Known rows, with every step that occurs:
V S B: -1.161 1.024 1.146 2.640 -0.268 -0.582 -0.125 -0.441 -1.293 -2.937 1.191
 -2.249 -0.872 -0.442 -1.920 -3.032 0.747 1.540 -0.544 -0.906 -1.286
 1.033 -0.473
M X: -0.766 -0.924 -0.918 -0.027 1.536 0.287 -0.589 -1.356 -0.222 -0.414
 -0.352 2.704 0.425 0.900 -0.678 0.815 -0.603 -1.432 0.079 0.424 0.564
 0.059 -0.296
Y B S V A C X: -2.357 2.050 -1.519 -2.500 0.515 -0.060 0.189 0.196 -0.458 1.020 0.524
 2.797 -1.078 -2.668 -0.462 -1.379 1.698 -0.452 -1.678 0.895 -3.366
 0.538 0.519
C X M A V: 1.273 -3.009 -1.324 -2.511 0.246 2.073 0.061 -1.027 -1.034 1.265 -2.919
 0.483 2.376 0.164 -2.236 0.608 0.149 -1.488 -1.259 0.108 -5.492 -0.296
 0.032
C X B S V Y: -3.210 2.541 -0.666 2.777 -2.890 -0.905 -0.461 -1.538 -0.304 2.234 1.138
 -0.158 -2.954 -2.638 -3.915 -2.577 -2.083 3.760 1.732 0.511 -2.793
 0.052 0.723
M A C X B S V: -2.003 0.722 -0.741 -0.525 -0.754 0.129 1.102 -1.159 -1.250 2.380 -0.105
 1.532 -1.648 -0.973 -2.284 -2.025 -0.859 -0.407 -1.951 1.604 -4.024
 -0.440 2.113
M A V S: -0.820 -1.757 0.377 -1.097 1.584 1.274 2.801 0.070 -1.161 -2.111 -1.406
 -0.087 -1.623 0.180 -1.011 -1.016 2.587 0.629 -1.502 -0.714 -2.659
 0.176 -1.494
C X M: 0.459 0.281 -1.253 -0.700 -1.099 -0.030 -1.952 -0.094 -0.195 2.093
 -1.634 0.260 2.892 -0.625 -1.098 0.531 -1.087 -1.401 -0.742 0.515
 -2.903 0.809 1.753
M A C X: -0.033 -0.998 -2.008 -4.116 0.794 -0.617 0.838 0.373 -0.281 -0.915
 -2.009 2.872 2.571 -1.319 0.373 2.694 0.835 -2.094 -2.647 1.365 -1.753
 1.315 1.133
S V Y B: -1.766 0.435 0.423 2.158 -1.955 0.110 -1.128 0.127 0.643 0.345 1.693
 -1.658 -3.842 -1.807 -1.955 -1.225 -0.658 3.735 1.736 -0.696 -1.069
 -0.903 -1.927
C X: -1.167 0.924 -1.639 -0.365 -0.328 -0.313 -0.444 0.426 0.234 0.044 -1.040
 1.018 1.851 -1.007 -0.649 1.247 0.073 -0.051 0.050 0.791 -0.939 1.183
 1.157
M X C: 0.661 -0.179 -0.171 -0.930 0.109 1.159 -0.913 -2.465 0.170 1.771 0.818
 3.649 1.004 2.405 1.389 1.352 0.197 -2.932 -0.902 -0.588 0.700 -0.212
 0.798
S V: -0.786 0.764 1.782 1.208 0.413 1.457 0.943 0.441 -0.350 0.970 -0.006
 -1.313 -1.678 -0.041 0.229 -0.870 0.874 1.878 -0.448 -0.798 -1.459
 -0.795 0.225
V Y: -0.475 0.369 -0.258 0.191 -1.202 -1.218 -0.339 -0.720 0.443 -0.552 0.305
 -0.114 -0.981 -1.665 -1.107 0.302 -0.673 2.612 1.511 -0.590 0.104 0.335
 -1.190
M X B S: -2.273 0.368 -1.778 2.011 -0.902 -0.721 -1.143 -3.198 -0.961 2.075 1.589
 2.903 -1.712 0.411 -3.578 -2.991 -3.052 -1.811 0.920 1.824 -0.800
 -0.403 0.898
A C: 0.077 -0.433 -1.067 -2.396 0.706 -0.749 0.679 0.275 -1.030 0.026 -0.382
 1.420 0.139 -1.212 2.119 1.619 2.106 -1.107 -2.028 0.436 -0.155 0.589
 0.317
Y B S V: -2.744 0.992 0.842 2.690 -1.777 0.963 -0.629 0.164 -0.112 2.203 1.875
 -0.204 -4.619 -0.226 -2.293 -4.151 -0.179 0.790 0.236 0.555 -1.972
 -1.822 0.125
B S V: -2.155 1.342 1.481 1.846 -0.552 0.999 0.676 -0.172 -0.615 2.148 0.792
 -0.044 -3.372 -0.009 -1.445 -3.489 0.449 0.959 -0.428 0.311 -1.923
 -1.419 0.762
V Y B S: -2.760 0.721 -1.066 1.840 -3.217 -1.300 -1.949 -0.885 0.751 0.721 2.341
 0.992 -4.032 -1.578 -3.459 -3.480 -1.566 0.926 1.858 1.117 -0.391
 -0.862 -1.206
A C X B Y: -0.719 0.802 -2.938 -0.017 -2.544 -2.257 -1.255 -1.283 -0.986 2.300
 1.964 0.099 -0.054 -3.010 -1.681 1.993 -0.511 0.095 -0.029 0.344 -1.274
 1.144 2.192

Rows:
-2.899 2.002 -1.186 1.153 -1.313 -0.301 0.480 -0.808 -1.618 3.204 0.758
 0.994 -2.145 -1.872 -1.628 -2.044 -0.025 0.667 -1.115 1.470 -3.302
 -0.105 2.366 => A C X B S V
0.010 -1.205 -0.256 1.116 -1.980 -0.001 -1.239 -1.647 -1.856 -0.255
 0.619 -2.433 0.115 -1.324 -4.851 -1.674 0.641 0.472 -1.150 -1.591
 -5.500 0.533 0.558 => C X M A V S B Y
-2.310 0.284 -1.028 1.601 -2.340 -0.397 -1.681 -0.323 0.291 1.414 1.996
 1.096 -3.218 -0.179 -2.661 -3.875 -1.098 -1.225 0.620 1.565 -0.471
 -1.124 -0.272 => Y B S
-2.263 0.970 -1.037 -0.547 -1.743 -1.143 0.708 -1.692 -0.762 1.430 0.204
 1.520 -2.231 -2.778 -3.164 -1.319 -1.362 2.048 -0.435 0.926 -3.477
 0.047 0.704 => M A C X B S V Y
-0.874 1.029 0.896 3.193 -2.091 -1.504 -0.974 -0.873 -1.082 -1.445 3.067
 -2.949 -2.040 -1.357 -2.945 -2.205 0.763 1.765 0.008 -1.832 -0.924
 0.487 0.194 => V S B Y
-1.707 2.334 -0.944 -3.254 1.416 0.010 1.338 0.087 -0.950 0.889 -0.541
 3.106 0.069 -2.406 0.322 -0.713 2.097 -0.394 -2.189 0.555 -3.370 0.889
 1.400 => B S V A C X
-0.927 1.415 -1.227 -2.457 -0.410 0.377 -1.449 -0.151 -0.802 3.074
 -0.169 1.977 0.012 -2.087 -1.025 -2.020 0.406 -1.617 -2.189 0.758
 -5.309 0.014 1.064 => Y B S V A C X M
0.351 0.004 0.336 2.556 -2.410 -1.086 -2.148 -1.578 -0.749 0.070 3.168
 -2.613 -0.764 -1.068 -3.118 -1.302 -0.515 0.992 0.616 -1.495 -1.046
 -0.299 0.410 => S B Y
-2.445 1.695 1.167 1.954 -1.685 -0.247 0.271 -0.759 -0.086 1.202 1.113
 -0.134 -4.008 -1.707 -2.200 -2.841 -0.367 3.497 1.107 -0.313 -1.472
 -0.917 -0.437 => B S V Y
-0.369 1.744 -0.603 -3.125 0.394 0.454 -0.413 -0.410 -1.216 3.084 -1.172
 2.128 1.133 -1.829 -0.304 -1.500 0.896 -1.550 -2.800 0.321 -5.363 0.431
 1.932 => B S V A C X M
-1.781 -0.222 -0.101 0.579 1.093 0.960 2.159 0.300 -1.444 -1.313 -0.631
 -0.640 -2.285 -0.632 -0.171 -1.088 3.463 1.753 -0.462 -0.765 -1.964
 0.632 -1.223 => A V S
-0.631 -1.392 -0.649 -1.495 0.867 1.317 1.341 0.073 -1.240 -0.716 -2.799
 0.182 0.726 -0.318 -1.813 -0.561 1.625 -0.422 -1.956 -0.249 -4.801
 0.922 -0.154 => C X M A V S
-0.313 -1.249 -0.213 0.630 -0.252 0.940 -0.260 -1.346 -2.149 -1.678
 -1.365 -1.862 1.300 -0.380 -3.764 -2.391 0.729 0.143 -1.773 -0.698
 -6.205 0.894 -0.121 => C X M A V S B
1.335 0.614 -1.717 -4.498 1.073 -0.332 -0.643 -0.401 -0.803 1.362 -1.781
 1.973 3.682 -1.885 0.769 1.375 0.568 -2.357 -2.452 0.074 -3.883 1.504
 1.139 => V A C X M
-0.333 2.003 -1.054 -1.140 -0.808 -0.964 0.072 -1.429 -1.056 2.497 2.220
 -0.182 -0.557 -3.347 -1.349 0.797 0.097 1.557 -0.392 -1.177 -3.209
 0.693 1.638 => S V A C X B Y
0.439 -0.038 -2.016 -2.622 -0.364 -0.466 -1.349 0.134 -1.053 1.963
 -1.897 1.379 3.111 -1.597 0.614 1.801 0.516 -2.258 -2.356 0.852 -3.151
 1.274 1.869 => A C X M
0.609 -2.029 0.888 0.910 0.078 1.223 0.173 -1.593 -2.327 -1.757 -0.689
 -2.566 0.152 0.320 -3.262 -3.324 0.745 0.173 -1.717 -1.390 -5.467
 -0.016 -1.016 => X M A V S B
-0.231 -1.399 0.739 1.596 -1.153 -0.068 0.291 -1.534 -1.692 -1.734 1.929
 -2.622 -1.952 -0.785 -4.027 -2.159 1.466 1.408 -0.455 -2.008 -3.340
 -0.169 -0.768 => M A V S B Y
0.127 0.380 -0.881 1.972 -2.715 -1.517 -1.377 -1.615 -0.334 2.369 3.095
 -1.688 -1.580 -1.279 -2.729 -0.146 -2.045 0.854 1.357 -0.740 -0.482
 -0.301 0.959 => X B Y
-2.895 -0.438 -1.880 1.692 -2.892 -0.077 -1.277 -1.346 -0.266 1.203
 1.861 0.709 -4.519 -1.772 -3.793 -3.414 -0.056 1.450 2.115 0.814 -2.155
 -1.257 -1.837 => A V Y B S
1.473 -1.635 -0.505 -2.689 -0.393 0.437 -0.871 -0.482 0.429 0.856 -2.441
 1.003 3.438 0.482 -2.052 0.489 -2.123 -2.644 -1.846 0.553 -3.523 0.311
 0.992 => C X M A
-0.558 2.056 -1.372 -1.873 0.853 -0.262 0.992 -1.011 -1.271 1.440 0.074
 0.845 0.834 -2.589 -0.102 0.490 -0.032 0.957 -0.936 0.143 -3.691 1.241
 1.208 => S V A C X B
-1.304 -0.180 0.299 2.820 0.140 0.636 0.686 -0.973 -2.375 -2.451 0.733
 -2.653 -1.430 -0.615 -2.151 -2.874 2.363 2.159 -0.295 -1.234 -3.208
 0.547 -1.122 => A V S B
-1.068 1.209 -0.556 -2.193 2.399 0.104 1.263 -2.459 -1.800 1.648 1.033
 3.545 -1.685 -1.036 -0.352 -1.909 0.270 -0.908 -1.741 0.276 -2.899
 -0.099 0.306 => M X B S V A C
-0.985 -0.122 0.223 3.150 -1.569 -0.425 -0.382 -1.252 -2.004 -1.078
 2.670 -3.213 -2.658 -1.553 -3.281 -2.033 2.250 2.498 0.388 -2.153
 -2.640 0.101 -0.422 => A V S B Y
